Known rows, with every way that one mark hangs from another
[Z D J]: [-11   4   1   1  -3  -6  -4 -13  14   3 -18   4 -17  -2   3  30   5  -2
  29   8   7   3  -6   6  26   9  21  13   2  -3  25  -8   5  -3  -1  -9
   6   6   1  -7  -1   2  -4  16  -8  24  12   8]
[R P]: [-13   7   5   0   5   8   5  -9  -4  10   0  -3  -5   0 -23   6  -2   4
  -9  -8   4  -5   5  -2   9   3   1   0   4   1  -4   3   0   2   0  -6
  -3   1   3  -1   8  26  -9   4  -4   9 -12  -4]
[U T [Z [D P]]]: [-16 -15  -8   1 -20  -5 -22  -2   9   9  -5   1 -11  -4  11  14 -24  -8
 -11   2  -6   0  -3  12   6  10  10  24  -2  25 -12 -33  -2  -1   6 -79
   9  -1  12  -1   4  -3  -8   9   5  -7   6   4]
[Z J U]: [ 12   6  -8   0  -5 -37   4 -25   9   2 -10  -1   2  -5  31  14 -20   4
   2   7   5   2 -10   9  24   7  -4  10   0  -3  12   2   6  -2  -8  -1
   4   3   1 -11   1 -18  -1  18 -11  16   9   4]
[D P]: [  5 -11 -25   4   1  22   8   3   2   7  -3   3   2   1  -6   9   8   2
 -29  -2 -31   2   3  -5   9 -13  -4   2   6   1  -2  -4  -1  -5   3   1
  -2  -1   0   1   5 -11   3  -1   8  -1  -8  -7]
[T [U [Z [D P V] J]]]: [-10 -35  -1   7  -2  -4  14  -7   6  -4 -19   1 -10  -6  10   3  43 -20
 -15   5  -7   4  -7  20  20   1   7  16   1  11  -1  -5   3   2   9 -15
   5  -2   7  -1   4  16  -3  16  -7   4   1  -1]
[T [U [Z D J]]]: [-13 -29  -3   3  -1 -14   9  -9   2  -6 -13   2 -11  -7  11   9  42 -18
  -9   5   6   3  -6  16  16   8   4  14  -1  12   2  -5   4   3   7 -17
   6  -1   8  -1   0  12   0  15 -11   9   8   1]
[U T [Z J]]: [ 18 -10   0  -2 -21 -36 -28  -7  14   3 -10 -10  -5  -5  24  16 -28 -10
  13   6   7  -1  -5  14 -11  14  -2  20  -5  25  -7 -23  -2   2   0 -76
   8   0  12  -5  -2  -4  -2  12   1  -1   8   8]
[D V [Z J U]]: [ 14 -10  44  12  -6 -48  18 -16  11   3 -27  -8   5  -1  25 -22   2  -8
   2   4   1 -15 -21  24  23  18  23   6  10   1  13   8   4  -1   2  -2
  -1   2  -2  -5  19  18 -20  20   3  -6  -2   8]
[U T [Z D J]]: [ -4  -8   3  -2 -22 -30 -29  -9  16   6 -13  -4 -13  -6  21  23 -26 -10
  19   7  10   0  -6  16   5  17  15  25  -5  23   1 -28   0   1   2 -82
  11   2  12  -5   0   0  -8  18  -1   5  13  12]
[P [D V [Z [U T]]] R]: [  4 -17  42  16   3 -16   7  -5   9  12 -21  12   6  -1  31 -32  -2 -15
  -5   1  -6 -11  15  24  10  33 104  -9  21   4  -5 -14  -1   0 -11 -13
   6  -2  -1   0   9   4 -32   6   7 -17   7 -11]
[R [P [D V Z]]]: [-10  -1  46   5   5  -6  12 -12   2  15 -11   2  -2   2 -20  -7   8  -1
  -8  -9   1 -10   7  14  14  17  53  -7  16   3  -5   7  -1   1  -2  -4
  -5   1   2   1  15  31 -26  16   3  -2  -7  -5]
[P [D V Z] R]: [  4 -16  43  17   6  -6  12   1   9  11 -23  12   3   2  16 -31  10 -17
   6   0 -10 -10  18  20   1  31 106 -12  22   1  -1 -10  -2   0 -10   7
   3  -1  -2   3   7  11 -29   0   9 -16   5 -12]
[U T]: [ 10  -8   0  -1  -9   0 -23   4   4   0   1  -4  -2  -2  10   5  -3  -4
   1   3   4  -3   0   6  -6   4  -6  -1  -8   9  -3 -14  -3   1   4 -61
   4  -2   5   0  -1  -2  -7   6   2  -7   1   3]
[Z [D P V] J U]: [-13  -6  -1   8  -6 -10  15 -26  14  11 -27   7 -10  -3  25  15 -17  -3
  -4   8 -10   5 -16  20  55   0  27  23   9  -7  17  -4   8  -6  -1  -8
   7   5   0 -11  11  -3 -17  26  -4  15   5   5]
[Z D J U]: [-19   8  -4   0  -6 -26   2 -29  12   6 -15   8 -12  -5  26  24 -16   3
   9  10  11   3 -13  11  47  14  20  19   2  -5  21  -8   8  -3  -5  -9
   9   5   2 -11   2 -14  -9  23 -13  24  18   7]
[U T [Z [D P V] J]]: [  1 -17   5   4 -21 -17 -20  -7  18   9 -21  -4 -13  -4  20  15 -29 -14
  11   7  -4   1  -9  22   9   9  19  28   0  21  -2 -28   0  -1   6 -81
  10   2  11  -5   4   6 -15  18   5  -3   5  10]
[R [P [D V]]]: [-11   1  34   3   6   6   7 -13   0  13  -8   3  -2   1 -20  -1  -7   0
  -2  -9   2  -1   9  15  11   7  48  -6  14  -1  -8   7  -1   2  -4  -2
  -4   2   2   0   9  30 -23  15   0   1  -8  -6]
[P [D V [Z J]] R]: [ 14 -15  44  16   6 -17  10  -2  15  11 -30  10   2   0  20 -21  11 -17
  15   2  -7  -8  16  21   4  32 108 -10  23   1   4 -11  -1   0 -12   7
   4   0  -2   0   5  11 -28   5   7  -8   7 -10]
[U [Z J]]: [  8  -1   1  -1 -12 -38  -5 -11  10   3 -10  -5  -2  -4  13  13 -26  -6
  13   3   1   2  -4   8  -4  13   3  19   3  14  -4 -10   1  -1  -3 -16
   3   2   6  -4   0  -1   4   7  -1   5   7   5]

Rows
[  9 -22  -4  17   4  34  18   8   8  10 -23   2   2   2   4 -24  -4 -13
 -12  -1 -32   1   5   9   6 -12  33   4  12  -4  -5  -8  -1  -5   2   4
   0  -1  -1   2   7  18 -16  -7  14 -13 -20 -12] | [D [P R] V]
[ 17 -13  -9   8  -3 -27  19 -13  11  10 -15   0   4  -1  16  11  25   3
 -39   3 -34 -14 -10   1  35  15   2   7  10   8  13  -2   3  -9   0  -2
  -1   0  -1  -5  20 -18  -4  13   6   4  -2  -2] | [D P [Z J U]]
[ 12  -2  17   4  -4 -50  10 -16   9   3 -12  -3   3  -2  19   3  12   1
 -11   4   0 -16 -12   6  26  26   6   4   6   6  15   2   3  -3  -3  -2
   1   1  -1  -6  16  -8  -6  15  -3   5   7   4] | [D [Z J U]]
[-13   0   3  -1 -13 -29  -5 -12  12   5 -13   1 -13  -4   9  21 -25  -7
  17   6   5   3  -6   9  12  16  20  27   3  13   2 -17   3  -1  -2 -20
   6   4   7  -5   0   3  -1  12  -3  11  12   8] | [U [Z D J]]
[ -8   4  29   2   4 -20   8 -21   3  15  -7   4  -1  -1 -10  11   4   4
 -14  -6   2  -9   8   8  23  23  42  -5  15   4   1   5   1   0  -7  -4
  -2   1   2  -4  14  13 -18  19  -4   9   0  -6] | [R [P [D [Z J U]]]]
[-25 -31  -1   3   0  -4  10  -4  -2  -6  -7   5 -10  -6   8  -1  43 -18
 -20   2   3   2  -4  16  14   6   3  12  -2  13  -6  -6   2   4   9 -15
   5  -3   8   2   1  11   0   9  -9   1   5  -2] | [T [U [Z D]]]
[ 13 -13  52   8  -6 -39   3 -14  12   7 -20   4   6  -2  25  -8   2  -8
   1   3  -1  -6  -1  31  17  24  73  -6  15   4   3   4   0   1  -7 -18
   2   0  -1  -4  11   0 -26  28   3  -9  13   2] | [P [D V [Z J [U T]]]]
[-27  -6  19   3 -12 -15   1  -6   5   6 -11   2  -9  -1   6  -6 -31 -11
   9   1   6   2  -8  16   9   8  26  24   4  12 -10 -15   2   1   3 -18
   5   2   6   0   5  17  -9   7   3  -6   4   6] | [U [Z [D V]]]
[ 11  -6  33   3  -5 -38  -4 -15  10   7 -10   8   5  -3  21   8   8   0
  -8   3  -2  -6   4  17  17  30  60  -8  13   7   5   0   0   0  -9 -19
   3   0   0  -4   8 -18 -17  24   0  -1  19   0] | [P [D [Z J [U T]]]]
[-12 -34 -12   5   0  -5  11  -8   4  -3 -14   3 -12  -7   9  12  47 -17
 -20   5  -8   3  -5  14  20   4   1  15   1  13   0  -8   4   2   9 -16
   5  -2   8  -1   3   7   2  14  -8   8   5  -1] | [T [U [Z [D P] J]]]
[-12   4  -3   0 -12 -26 -12 -26  14   5 -15   5 -13  -7  33  27 -18   0
   9  11  14   1 -13  15  41  13  15  19  -3   2  20 -16   6  -1  -2 -52
  13   4   6 -12   4 -15 -13  28 -12  19  17  10] | [Z D J [U T]]
[ 11 -29  17  22   3   9  26   9   9  13 -27  -1   4   3   5 -32  22 -14
 -25  -1 -37 -17  -1  10  13  11  39   1  17   4   2  -9  -1  -6   5   3
  -2  -2  -1   4  20  21 -21  -5  18 -19 -20  -9] | [D [P R] V Z]
[ 11 -13  40  17   5 -26  14 -11  14  12 -28  11   6  -1  31 -24  -1 -15
   6   3  -7  -8  13  23  14  35 103  -6  23   0   4 -11   1  -1 -14   6
   5   0  -2  -3   8   3 -28   9   4  -8  10 -10] | [P [D V [Z J U]] R]
[ -5 -11  -1  12   0  15   8  -7  19  11 -33   6 -15  -1   6  13   1 -11
  19   8 -16   3  -3  13  30   2  45  16  10  -6  21 -13   5  -6   0  -6
   7   5   0  -5   5  14 -16  10   2  14  -1   1] | [Z [D [P R] V] J]
[  2  -9  25  11   7  -8   6   1   9  11 -12  14   3   0  13 -14  17 -10
  -3   0 -12 -11  23   6   3  36  95 -12  22   6   1 -16  -2  -1 -13   6
   4  -2  -2   2   5  -5 -18  -4   5  -8  11 -15] | [P [D Z] R]
[ 15  -7  16   4  -9 -50  -1 -14  11   2 -12  -5   2  -3  25   3  10   0
 -10   5  -1 -17 -12   9  23  27   5   4   1  10  15  -6   2  -1  -1 -32
   4   0   2  -6  15  -9 -10  18  -2   1   7   6] | [D [Z J [U T]]]
[  2 -29  -5   3  -1 -18   8  -7   2  -8 -12  -3  -5  -7  13   6  44 -17
 -13   4   2   3  -4  15   5   5  -7  10  -3  13  -4  -1   2   4   6 -11
   3  -2   7   0   0   9   5  11 -10   5   4  -2] | [T [U [Z J]]]
[ -9  -3  15   4 -12 -25  -7 -26  15   5 -25   1 -12  -5  36   9 -27  -6
  19  10  15   1 -18  27  43   8  27  20  -1  -1  17 -12   6   0   0 -50
  12   5   5 -12   5   1 -24  32  -9  11  12  13] | [Z [D V] J [U T]]
[-25 -14  -1  12   2  34  12   2   6  12 -20  11 -12   2  -2  -8   0 -11
  -3   1 -19   2   1  10  25  -4  45  12  10  -5   6 -16   2  -4   4  -3
   5   2   0   1   6  16 -18   0   7  -1  -6  -4] | [Z [D [P R] V]]
[  2 -16 -15  14   3  -6  23  -3   5  14 -11   7   6   0  16 -13  18  -2
 -52   0 -38 -17   3  -4  26  20  22   4  13   8   3 -16   1  -8  -2   1
   2  -4   0   0  21 -16  -8  -7   9  -7  -6 -14] | [D [P R] [Z U]]
[-10  -2  43   5   1 -13   6 -17   2  15 -10   1   0   0  -9  -6   0  -1
 -16  -8   2 -10   5  18  18  19  50  -5  13   5  -6   3  -1   2  -3 -25
  -2   0   2  -1  16  25 -30  21   2  -4  -6  -5] | [R [P [D V [Z [U T]]]]]
[-22 -35 -14   8   2   8  14  -2  -1  -3 -11   7 -10  -6   8  -2  46 -19
 -29   3 -10   1   2  12  15   5  12  14   3  13  -7 -13   2   2   8 -14
   6  -4   8   3   2   9  -2   3  -6   0   0  -8] | [T [U [Z [D [P R]]]]]
[ 25 -26  15  22   1  -3  23   3  18  13 -37  -3   2   2  10 -21  25 -14
 -10   2 -36 -15  -3  13  15  11  40   3  16   3  12  -8   1  -7   3   2
  -1   0  -1  -1  19  21 -19   2  16  -8 -16  -7] | [D [P R] V [Z J]]
[  6 -25  13  22   2  -5  31  -2   6  13 -26   3   7   1  21 -37   8 -12
 -39   0 -33 -16  -5  13  27  11  39   5  17   3   0  -8   1  -7   2   2
   1  -2  -1   1  24  12 -23   0  14 -18 -16  -9] | [D [P R] V [Z U]]
[ 13  -8  24  11   6 -16   3  -3  14  11 -19  13   1  -1  15  -5  18 -10
   7   2 -11  -9  21   9   6  38  93 -11  21   5   9 -15  -1  -2 -15   7
   5  -1  -1   0   3  -6 -18   2   3   0  13 -12] | [P [D [Z J]] R]
